What can hang from each mark:
runa: pagi soture
lino: nedo
zozi: bero
soture: bero mabor runa
vunu: rabu
rabu: bero lino mabor tozerip
mabor: rabu soture
bero: soture zozi
nedo: lino

Known rows, with every way that one mark hangs from another:
bero(soture(mabor(rabu) runa) zozi): [  5 -19   9 -15  -4  -5   1 -13   7  -9  -9  -4   3 -22   8 -12  18  14
   3   9   1   0 -11   9  14  16   5  -8  -8 -11  -2]
soture(bero mabor(rabu) runa): [-14 -12   9 -21  -2  -5   0 -13   3  -3 -10  -5   4 -12  11   6   7  13
 -17   0  -3  -9  -5   5  18  21  -6  -3  -6 -13   4]
runa(pagi soture): [  5  12  -4 -16  14  -6 -14  15   1  -2  -4  -3  15  -3  33  12  -4   4
   0 -10   2  -1   1  -1  -8   9 -14   4   0 -10  -5]
rabu(bero(zozi) lino(nedo) mabor): [ 18  21 -24  11  -5   6   6  -3   2   7  -6  -9 -15  -1  -1 -13  -1  -6
  17  -5  13  11  14   1  14   3   0  -6   8  -3   3]
bero(soture(mabor(rabu)) zozi): [ 12 -14  14 -13  -4  -7   3 -10   8 -13 -13  -6  -3 -15   9 -11  21  11
  12   9  -4   5 -15   9  15  12  -3  -3  -5  -2  -3]
mabor(soture): [ -4  -1   5 -11   6 -12   5  -3   2 -11  -6 -10 -10  -8  13   5   0  12
   4  -4  -4   6   0  -5   0  -4 -12  12  -3   2  -1]
nedo(lino): [  5  15  -3 -13   9  -7   3  -4  -1 -12  -5 -13  -2  -5   5  10   1   8
  -7  -8  -4  14   4 -10  10  -5 -15   2   3  -7 -12]
soture(bero mabor(rabu)): [ -6  -7  15 -19  -4  -7   1 -10   4  -7 -15  -7  -2  -4  12   7  10   8
  -7   1  -9  -3 -10   5  18  16 -13   1  -3  -3   3]
bero(soture(mabor runa)): [ -6 -14   5 -11  -3  -3   1  -7   5   0  -8  -1   1 -17   3  -3   8  14
  -1   3   0   1  -5   7   9   9   3  -3 -11 -12  -3]
vunu(rabu(bero tozerip)): [  8   6 -19  -6   8  11   3   9  -3   1 -15  -3 -12  -3   0   5 -13   4
  -2   0   4   1   8  -8  10  -1   6   8  -2   7  -5]
zozi(bero(soture(mabor runa(pagi)))): [ -5  -8  -9 -16   7   1  -1  -5   0   7  -9  -6  14 -21  14  -4   4  11
  -3   0   1  -8 -10   6  13  16  -2   8 -10  -8   4]
soture(runa): [ -4   1  -3 -11   6  -6  -1   2  -3  -2  -3  -2   4 -10  10   9  -1  11
 -10  -3  -2   5   4  -6   3   0  -5  -3  -6 -11  -9]
bero(soture zozi): [ 12   0   5  -7  -2  -4   0   0  -3 -12  -8  -3  -3 -12  11  -8  19  14
  19   9  -3  16  -7   5   9  -2  -6  -9  -9  -2 -12]
soture(bero mabor): [ -7  -2   9 -12  -7   0  -2  -3   0  -7 -12  -3  -2   0  12   8  10  12
   0  -1 -11   4  -6   8  15   8 -14   1 -12  -7   3]
zozi(bero(soture(mabor runa))): [ -8  -9  -7 -14   6  -1   4  -7   1   5  -9  -7   7 -18   8  -7   7  12
  -1   4  -3  -5  -7   6  18  11   0   3 -15  -6   3]
zozi(bero): [  1   9 -10 -12  14  -5   3   5  -5  -1  -7  -9   3  -5  14   5   0   5
   1  -2 -10   5  -2  -6  14  -2 -14   9  -9   2  -3]
vunu(rabu(bero mabor tozerip)): [ 10   8 -24  -2  11  12   1   3   0  11 -16  -3 -11   0  -2   0 -19  -1
   5  -1   8  -3  10  -6   6   1  14  10   4   8   1]
runa(pagi soture(bero)): [ -2  14  -2 -19   7  -3 -15  11  -2  -1  -5  -3  12  -1  36  15   1   8
   1  -7   1  -3  -1   5  -2  14 -17  -3  -4 -11  -3]
rabu(bero(soture) tozerip): [ 10   4  -9  -7   1   3  11   5  -4  -5 -18  -2 -17  -9  -3   4   4   3
   4  -2   7   0   4   0  16   1   2   2   2   0  -6]
mabor(rabu soture(bero runa(pagi))): [-12  -9   6 -24   5 -13  -1 -16   2  -4  -6 -12   3 -20  20   8  -1  13
 -14  -2   7 -12  -6  -2   3  22 -12   5   8  -3   3]
zozi(bero(soture(mabor(rabu) runa))): [ -6 -13  -2 -20   8  -6   6 -11   4   5 -10 -11   7 -21   8  -8   6   7
  -6   6  -1 -10 -11   2  21  16   1   5  -7  -3   2]
runa(soture): [  1  12  -2 -14  11  -9  -9  14   1  -5  -3  -5   3   0  24   9   0   6
   2  -5  -3   4   4  -3  -1   1 -10   0  -6  -9  -8]
rabu(bero(soture(runa)) lino tozerip): [  7   5 -20  -9  -4   6  10  -1  -5   1 -13  -5 -21 -18 -13   0   5   3
  -2  -4  21  -4  13  -6  23   4   2  -4   6  -8  -2]
bero(soture): [  3   1   5 -10   2  -8   2   1   0  -3 -10  -6  -5  -9   7  -1   9   9
  10   5  -2  11  -5   2   6  -2  -7  -3  -4   0 -12]
mabor(rabu(bero tozerip) soture): [  5  -4  -2 -16   9 -10  16  -5   4 -11 -15 -13 -20 -13   4   7  -4   2
  -7  -5   5 -11   1  -8  12   7  -2  16  12   7   5]
vunu(rabu(bero lino)): [  9  13 -19  -4   3   6  -4   2  -2   6 -10 -13 -15  -3  -3  -2  -9   1
   2   0   9   9   9 -13  16  -3  -6   0   4   5  -3]
runa(pagi soture(bero mabor)): [ -4   3   2 -18   2   1 -16   8   3  -3  -8  -2  14  -1  35  11   3   9
   0  -8  -1  -8  -4  12   1  21 -15   2  -9 -15   6]
bero(zozi): [ 12   6   1  -8   2  -4  -3   4  -4 -15  -6  -2   0  -5  15   2  12  13
  11   0  -8  16  -1  -1   6  -4 -11  -3 -10  -4  -8]

Rows:
[ 21  16 -26   0  -1  11   3   0  -5  -3 -14  -4 -20  -3  -6  -2   2  -2
  15  -9  16   3  15  -4  19   0   3   3   6  -1   8]
rabu(bero(zozi) lino mabor tozerip)
[ 12  10 -14  -7   4  -2  22   0   3   1 -13 -12 -19  -7  -7  -1  -5 -10
  -9  -6  12  -4  10 -14  19  10  -5   4  17   4  -4]
mabor(rabu(bero lino(nedo) tozerip))
[  5  -9  10 -18  -2  -9   5 -11  10  -3 -14 -10 -10 -14  -1  -7  12   3
   6   5   2   1  -9   0  18  10  -8   1   5   0  -2]
bero(soture(mabor(rabu(lino))))
[  1  -1  -8 -10  10  -3  10  -3   3  -3 -11  -4 -12  -6   5   4  -9   6
  10  -6   4  -5   7  -4  -1  -1   4  21   2   7   4]
rabu(mabor(soture) tozerip)
[ -8   4  -1  -9   3  -8  -2 -11   2   1  -8 -10 -11  -2  12   3  -1  10
  13  -1   0   1   1   4   2   3  -7   8   1   3   6]
rabu(mabor(soture(bero)))
[ -3   0   5 -11  -6  -7   0  -7  -4 -18  -5  -9 -10  -9  18   1  14  20
  13   2  -4   9  -3   4  10   3 -15   1 -11   1   2]
mabor(soture(bero(zozi)))
[-12   4 -11 -11  -3  -3  -2 -17   1   5  -4 -12 -13 -11   2  -1  -2   9
   7  -4  14  -2   9  -4  10   7  -7   2   3  -3   9]
rabu(lino mabor(soture(bero runa)))
[ -2  -8   1 -12  -9   7 -11  -7  -3  -8  -7   3  16 -14  23   4  13  20
  -4  -3  -1  -2  -6  14  10  21  -7  -5 -15 -20   7]
soture(bero(zozi) mabor runa(pagi))
[  9   7 -23  -8  10  10   1   1   1  10 -12  -5 -10  -3  -5  -4 -16   1
  11   0  11   1  12 -15   6  -2   4  12   4  10  -4]
vunu(rabu(lino mabor tozerip))
[ -2   1 -13 -15  12  -2  -1   0  -5   8  -6  -7  13 -20  15  -2   3   9
  -1   2   4  -4  -6   0   9  10  -5   3  -6  -5  -4]
zozi(bero(soture(runa(pagi))))
[ -9  -4   1 -13  -6  -6  -1 -11  -5 -15  -1  -6  -4 -16  15  -1  12  24
   4   1   1   3   1   4   9   8  -7  -3 -14  -7   2]
mabor(soture(bero(zozi) runa))
[  7   1   1 -18  10  -5 -11   4  10  -1 -12  -8   9  -5  29   9  -3  -3
 -10 -11   4 -15  -5   5   3  23  -7   7   7 -13   9]
runa(pagi soture(mabor(rabu(bero))))
[  4  -2   1  -3  -5   0   2  -3   3  -2 -16  -7 -14  -7   2  -3   9   5
   4   0   0   4  -4  10  17   5   0  -2  -2  -6   3]
rabu(bero(soture(mabor)))
[  2  -9  -9  -8  -3   8  10  -1  -1  -3 -17   1 -11 -16  -6   1   4   8
  -7  -3   8  -9   3   6  19  10  12   2  -4 -10   3]
rabu(bero(soture(mabor runa)) tozerip)
[-12  -8   1 -16  -4   4  -9  -7  -2   1  -8   1  14 -11  19  10   3  16
 -12  -7   0  -7  -5   9   7  21  -8  -1  -9 -17   5]
soture(bero mabor runa(pagi))
[-13   0  -6 -10   2  -6  -2 -14   1   5  -4  -8  -5  -9  12   3  -3  14
   3  -1   4  -3   4   3   1   7  -1   4  -3  -4   6]
rabu(mabor(soture(bero runa)))
[-15  -8   2 -14  -8   1  -4  -8  -2  -3  -8   0   3  -8  11   7   7  17
  -9  -1  -4  -2  -1   8  14  14  -6  -4 -15 -16   3]
soture(bero mabor runa)
[  9  -5  -3 -10  -1  -1  -6  -3  -3  -6  -4   1  11 -22  16  -6  13  16
   8   4   6   6  -6   6   2  10   0 -10  -7 -12  -9]
bero(soture(runa(pagi)) zozi)
[ -1   8 -13   1   1  -6  12  -9   9   8  -2 -14 -16  -6   1 -12  -9  -1
  15  -4  11   5  11  -5   1   2  -6  11   8   6   3]
rabu(lino(nedo) mabor(soture))
[ -6  -8   3 -11 -11   5  -6  -7  -3 -11  -7   2   6 -11  13   1  16  22
  -2   1  -5   3  -3  11  17  15  -3 -10 -21 -18   4]
soture(bero(zozi) mabor runa)
[  6  -3  -3 -14   7  -8  -1  -7   3   5 -13 -10   0 -18   9   3   0   2
 -12   0  11  -7  -5  -1  10  17  -1  -6  15  -7  -5]
mabor(rabu(bero(soture(runa(pagi)))))
[ -5   1 -11 -14   9  -5   3  -2  -4   6  -6  -8   5 -18   8  -4   5  10
   0   5   0   0  -4  -1  15   4  -2  -1 -11  -3  -5]
zozi(bero(soture(runa)))
[  3 -14   4  -8  -8   1  -1  -7   3  -9  -7   1   3 -20   7 -11  19  19
   8   6  -1   6  -7  11  12  10   5  -9 -16 -14  -2]
bero(soture(mabor runa) zozi)
[ 10   1   1 -14   4  -6  -8   4   9 -10  -9  -8   0  -4  22   1   8   3
  -1  -3  -1  -5  -2   6  12  15  -1  -2  -4 -12   8]
runa(soture(mabor(rabu(bero(zozi)))))
[  6  -5  -1  -9  -3  -4  -3  -3  -3  -8  -4  -1   2 -20   8  -8  17  17
  10   7   2  11  -3   5   7   3   3 -13 -11 -10 -11]
bero(soture(runa) zozi)
[ 10   3 -17   2   5   5  -6  -8   3   3 -10 -12 -13  -6   7 -12  -9   8
  17   6   7   4   5   1   4   1  11   6  -2  10  10]
vunu(rabu(bero(zozi) mabor(soture)))
[ 10   0 -12  -9  -9   9  12  -2   0  -4 -18  -6 -25 -12 -13  -2   9   1
   5  -5  13  -2   5   1  28   5  -1   4   4  -2   5]
rabu(bero(soture(mabor)) lino tozerip)
[ 12  14 -19  -8   0   6  10   6  -6  -6 -14  -6 -21  -4  -6   8   0  -2
  -2 -11  11   2  14 -12  22  -3  -8   5   7  -1   1]
rabu(bero lino tozerip)
